Each row was made from one small tree. Brackets hold a mark, then the marks that hang from it, in alphabetical order. Every link used is in the known rows. Write each row's tree.
(in the rows, 128 means zero)
Known rows
{zepe bele {ligam {givu kifo} {vetosa kagom}}}: [123 124 153 132 126 154 179 136 137 125 181 114 208 120  94 128  93 121
 123 130  79 121 143 166 104 119 154  93 142 143 125  78  94 172]
{sika {givu {firus kifo}}}: [129 122 121 149 110 136 119  99 152 158 132 150 169 130 114 142 180  86
 144  70 119 173 130 131 153 143 110 147 172 101 106 129 115 122]
{zepe bele {ligam {firus {kifo givu}} vetosa}}: [138 156 174 137 139 107 161 149 132 103 168 131 179 111 136 121  85 154
 109 144  53 123 162 130  88  89 153  93 173  88 141 133  52 147]
{kagom ligam {vetosa givu} {zepe bele}}: [152  94  91  77 185 102 147 116  72 101 113  76  11  82 188 132 155 175
 179  52 103 130 128 188 155 169  90  73  79 172 144 181 171 147]
{vetosa {givu firus} {kagom motan}}: [ 92  54 151 135  96 124  53 108 134 107  91 135 158 121  99 130 116  90
 101 139 159 111 110 117 175 189 157 213 108 103  91 109 141 111]
{sika {givu {kifo ligam}}}: [137 144  98 142 129 163 156 124 126 151 149 128 144 112 121 124 188  93
 130  93 145 145 114 136 162 133 111 138 139 145 110 130 152 133]
{sika {givu firus}}: [131 129 107 141 102 141 102 110 146 155 134 132 185 105 131 146 184 104
 131  85 128 157 115 139 153 142 103 151 158 105  99 125 119 114]
{sika givu}: [135 124 101 140 124 161 122 102 132 143 142 149 162 122 129 121 179 114
 134 111 153 124 104 145 150 150 103 126 139 133 129 125 113 126]
{kifo firus givu {ligam vetosa {zepe bele}}}: [166 206 155 102 120 142 141 126  86  81 165 112 101  91 129 113 110 191
  80 143 112 127 115  48  93  47 165 126 147  47  89 157 113  91]
{zepe ligam}: [144 120 140 133 127 123 133 170 148 156 159 125 158 151 149 120 149 154
 104 132 147 119 100 110 134 130 111 133 125 149 106  94  83 140]
{firus {givu {kifo {ligam {vetosa {kagom zepe}}}}}}: [104 130 109 125 135 118 183 130 122 127 137 138 132 123 109 122 145 111
 164 125 124 140 135 127 133 101 141 121 118 167 113 134 158 146]
{vetosa givu kagom}: [112  63 137 136 131 171  78 112 123 105 101 141 158 134  98 107 120  87
 112 147 180  79 123 128 143 176 156 181 113 128 126 118 136 141]
{kifo ligam}: [169 160 116 119 148 148 156 155 138 133 144 135 129 127 127  87 158 140
  88 124 179 105  84  80 120 104 108 161 119 145 107 140 109 110]
{ligam {firus {givu kifo}} vetosa zepe}: [ 84 181 120  95  98 132 130 121  99 127 102 112 167 111 151 143 107 158
 169 190  52 147 163 147  98  53 151  53 170  88 171 150 149 115]
{kagom {ligam {firus givu}} vetosa {zepe bele}}: [132 140  89  70 175  79 167 127 104 109 100  83  24  62 201 143 125 183
 181 113  81 159 145 189 142 128  77  51 101 163 132 204 177 134]
{firus {kifo givu {ligam vetosa zepe}}}: [154 149 143 127 134 115 170 107 110 118 150 178  99 177 105  97 129 135
 136 115 120 156 120  57 126  94 149 112 165  97 140 141  95 122]
{kagom vetosa zepe}: [145  97  96  94 126 122 120 123 118 144  98 101  40 110 211  92 199 183
 166 125 144 163  90 133 154 166 108  70  86 166 142 187 159 112]
{vetosa kagom {zepe bele ligam}}: [160 114 152 189 143 135 108 178 148 121 140 129 118 136 102 136  73 123
  95 148 155  61 165 127  94 124 144 168 104 151 116  99 111 136]
{vetosa givu zepe}: [153 121 122 167 151 144  65 147  90 100 107 111 121 149 141 145 140 131
 113  58 142  44 133 135 101 127 145 175 113 112 165 131 120 120]
{vetosa givu {kagom {ligam firus} motan}}: [ 92  71 136 111 142 128  77 108 118  91  82 138 110 105 107 127  82  96
 108 176 167  87 116 139 184 193 130 182 101 123 116 124 154 121]
{zepe bele ligam}: [154 129 151 144 143 118 165 170 136 133 195 111 170 142 133 129 116 159
  92 105 116  97 126 143  91 113 112 125 123 155 110  88  70 158]
{firus {kifo givu {ligam zepe}}}: [158 147 138 134 136 110 169 118 119 129 153 170  87 196 110 111 128 131
 124 105 140 158 118  55 128  95 132 130 156 111 120 129 107 125]
{firus givu kifo}: [103 111 139 137 151  95 192 100 144 134 146 191 137 206  80 119 132 100
 170  82 121 147 143 119 111 112 129 119 151 148 137 125 101 162]
{zepe {ligam firus vetosa}}: [128 150 150 117 121 133 117 162 148 133 127 124 185  99 163 111 128 160
 110 183  97 122 124 114 125 106 136 104 158  98 137 135  72 120]
{kagom {givu firus} motan zepe}: [103 109  95 123  44  21  47 111 120 163  99 121  39 121 211 176 174 188
 151 130 139 217 100 136 191 180 105 114  51 129 111 139 152  92]
{firus kifo}: [132 100 148 139 143 130 154 109 150 151 138 162 117 194 111  93 163 102
 139 105 155 146 117 100 112 155 122 131 145 141 155 130 108 143]
{zepe bele}: [146 122 133 137 144 139 149 132 125 118 176 109 160 134 129 107 137 144
 101 110 143  93 115 149  73 136 109 131 113 155 143 115 104 148]
{vetosa {kagom {ligam {firus givu}} motan zepe}}: [ 96  84 111 107 131  98 105 106 140 127  87 142  56  98 145 132  95 116
 147 218 172 136 117 133 173 176  99 132  84 162 106 130 175 103]
{firus {givu {kifo {ligam {zepe bele}}}}}: [114 154 112 127 139 111 201 144 111 131 166 122 145 153 102 143 131 129
 144  89 114 130 138 141 110  75 122 125 122 171 104 111 151 158]
{vetosa {givu firus kifo} {kagom motan}}: [ 77  51 149 140  93 124  69 118 128 119  96 109 148 118  98 137 133  67
 109 127 149 136 121 128 186 196 167 213 107 119  88 105 183 127]
{firus givu {kifo ligam}}: [127 143 134 133 166  98 217 117 143 128 149 198 124 196  68 112 123 102
 155  74 125 141 139  94 118  77 129 135 152 145 113 140  97 149]
{ligam {firus {givu kifo}} vetosa {zepe bele}}: [ 93 186 127 103 110 128 151 121  91 111 127 103 175 106 141 150  85 162
 161 174  29 132 182 172  68  42 153  49 168  92 172 146 140 127]

Write each row's tree
[120  76 126 117 153 154 103 111  97 105 114 123 115 133  91 141  86 101
 131 128 158  79 148 155 141 161 128 156 110 141 125 100 157 153]	{vetosa givu {kagom {ligam {zepe bele}}}}
[130  84 122 136 120 149 119 124 148 144 129 131 121 127 132 129 109 111
 134 175 163 126 129 138 121 151 126 118 103 164 105 101 135 132]	{vetosa {kagom {zepe bele {ligam givu}}}}
[132 151 127 132 104 121 139 174 150 165 133  68 154 101 135 138 195  96
 105  74 127 188 117  96 140 118 123 188 142 130  73 128 181 122]	{givu firus {kifo ligam}}
[130 157 160 148 155 142  95 116 107  75  87 135 153 104 131 120  98 118
 137 119  54  82 186 144  67  93 180 113 180  48 211 192  91 112]	{ligam {firus kifo} {vetosa givu {zepe bele}}}
[131 106 153 129 122 140 128 151 148 139 144 143 171 119 124  93 131 144
 119 177 134 115 115 106 142 141 148 119 134 132 125 107  74 138]	{zepe {ligam {vetosa kagom}}}
[112 151  88 101 106  72 130 141  94 169 137  88  41 146 150 182 151 169
 164 107 138 196 152 166 174 155  85  89  78 172 145 111 202 175]	{kagom {givu kifo} {ligam zepe}}
[150 153 138 118 144 149 192 100 128 137 148 171 128 189  83 104 119 113
 146  89 107 142 131 101  92  86 137  95 163 119 152 126  98 129]	{firus {kifo {ligam givu vetosa {zepe bele}}}}
[147 139 139 131 133 135 171 148 141 135 193 114 202 155 119 149  97 146
 101  91 101 111 119 160  90 102 114 107 136 146 109  67  70 163]	{zepe bele {ligam givu}}
[103 119 113  97 139 105 142  96 106 116 131 117  89 112 120 130 124 137
 148 122 118 129  85 153 171 178 108 111  99 154 161  96 155 119]	{kagom {ligam {givu kifo} {vetosa zepe}} motan}
[137 130 148 172 127 148  90 161 170 137  92 147 131 150 105 149  68  95
 108 170 146  99 163 112 118 115 148 155 140 118 120 109 122 119]	{vetosa kagom {zepe {ligam {firus kifo} givu}}}
[136  94 151 178 120 112  82 167 153 131 115 150  88 147 112 125  85 130
  92 184 180  79 123  98 151 156 143 182  86 150 105  93 117 104]	{vetosa {kagom motan} {zepe ligam}}
[136  87 124 101 118  65 143 136 111 129 135 111  22 116 202 110 145 214
 136 127 109 154  80 145 178 168 110  70  58 174 107 152 124 110]	{kagom motan vetosa {zepe bele ligam}}
[124 159 113  77 145 131 123 123 107 131 109 103 109  93 160 131 117 162
 151 173 105 128 132 142 123 114  92  80 146 117 168 140 145 114]	{kagom {ligam firus vetosa zepe}}
[132 158 100 139 127 165 147 129 130 148 133 122 150  98 130 132 177  93
 124 111 135 149 123 139 159 123 111 136 149 131 111 144 156 125]	{sika {givu {kifo {ligam firus}}}}
[130  76 119 139 126 151 109 114 140 135 120 128 101 118 138 109 127 110
 134 185 183 117 127 134 112 167 124 130  91 168 124 124 151 125]	{vetosa {kagom {zepe bele}}}
[117 132 118 139 118 174 130 113 130 155 143 111 140 109 129 133 196  94
 129 100 146 155 120 144 148 152 119 135 140 127 112 133 167 133]	{sika {givu {kifo firus}}}
[177 191 132 143 120  96 124 149 107  74 153 123 147  74 133 121 128 164
  93 102  97 127 117  58 122  71 158 170 157  62 100 155  86  94]	{kifo {givu firus} {ligam {vetosa {zepe bele}}}}
[157 148 136 167 128 120 107 168 150 152 131 123 138 168 131 163 124 130
 120  72 117 115 135 114 105 100 126 147 143 119 124  96  99 121]	{vetosa {zepe {ligam {givu {firus kifo}}}}}
[118  77 147 176 109 115  24 137 122  98  75 128 118 124 104 156  95  95
 100 110 151  73 139 117 152 164 169 231 102  96 107 116 145  93]	{vetosa {givu firus} {kagom motan} zepe}
[126 168 107  92 155 145 120 114 125 112 101 108 142  82 142 140 108 135
 144 142 100 115 128 157 116 122 102  96 151 108 174 140 134 117]	{kagom {ligam firus givu {vetosa zepe}}}
[144 142 139 119 150 151 184  98 146 134 137 181 137 175  85  85 143  99
 139  96 128 146 113  87 112 111 140 115 164 119 151 141  92 128]	{firus {kifo {ligam givu vetosa}}}
[125 125 111  93 147 122 147 106 147 148 133 114 139 137 115 152 138 104
 147  76 129 164 108 141 139 152  77 128 146 140 121  98 143 143]	{kagom {ligam {givu {firus kifo}}}}
[161 151 143 174 157 126  83 181  96  89 124  96 146 130 148 176  86 144
  92  60  88  36 173 158  78  82 149 163 133  97 143 128  91 130]	{vetosa givu {zepe bele {ligam firus}}}
[104 185 118 118 107 178 102 117 130 116  84  93 196  86 150 142 120 114
 140 159  64 135 143 158  94  93 163  84 175  78 193 150 149 108]	{ligam firus {givu kifo} {vetosa zepe}}
[104 142 125 128  83 105  99 141 130 158 131  92  96 132 149 143 186 154
 119 121 161 190 133 136 147 163 132 128  85 133 133 144 175 160]	{kagom {givu {kifo firus}}}
[168 204 117 110 135 145 148 164 123 130 130 111 130 123 146 127 102 158
  85 150 129 105 125 104  84  44 108 128 141 113 110 147 124  96]	{kifo {ligam firus {zepe bele}}}
[110  57 120 131 103 126  89 104 143 140 103 148  73 127 145 102 132 119
 130 213 201 129  90 111 160 195 123 140  70 167 115 118 156  98]	{vetosa {kagom motan zepe}}
[108 154 145 101 115 152  96  97  91 115  79 137 145 142 142 129 104 136
 161 155  53 128 168 132  93  78 167  69 190  46 198 164 116 104]	{ligam {firus kifo} {vetosa givu} zepe}
[113  90 110 137  75 104  60 120 152 158  91 131  89 113 153 145 146 124
 147 177 176 182 143 128 159 176 129 136  83 140 108 139 163 126]	{vetosa {kagom {givu firus} zepe}}
[146 125 131 185 117 113  79 152 135 115 122 135  91 133 103 143  86 136
 110 148 169  91 177 147 104 147 148 159  76 145 147 129 136 146]	{vetosa {kagom givu} {zepe bele}}
[ 90 155 148 112 136 122 145  97 139 104  99 168 179 113 121 100 115 122
 163 172  65 142 158 125 100  90 159  84 188  76 181 185  91 123]	{ligam {firus givu kifo} vetosa}
[132 163 150 136 143 101 165 175 142 119 171 113 192 123 139 154  78 155
  97 130  79 104 156 157  83  71 117 116 147 127 103 112  73 153]	{zepe bele {ligam {firus givu}}}
[137 168  98 138 123 164 157 129 117 147 146 116 144 108 128 145 158 103
 127 102 119 144 137 152 140 104 111 120 149 131 113 134 159 128]	{sika {givu {kifo {ligam firus {zepe bele}}}}}
[106  67 133 115 133 118 116 112 149 125 120 149  88 122 101  98 109 112
 113 202 203 116  90 116 178 209 104 166  80 172 111 103 154 124]	{vetosa {kagom ligam motan}}
[154 151 139 133 154 148 175 109 143 133 131 177 123 175  85  94 136 101
 139  87 124 133 123  87 104 102 143 121 162 118 157 142  93 122]	{firus {kifo {ligam givu {vetosa zepe}}}}
[105 135 123 107 107 182 137 108 144 155 136  87 173 147 124 139 164  99
 119 107 143 162  91 139 112 139 126 122 135 133 123  98 172 141]	{ligam {givu {kifo firus}}}
[100  74 125 105 127 133 121  95 151 128 118 151 113 130  92 111  96 104
 119 191 193 123  85 128 177 201 105 154  90 167 110  86 154 127]	{vetosa {kagom {ligam givu} motan}}
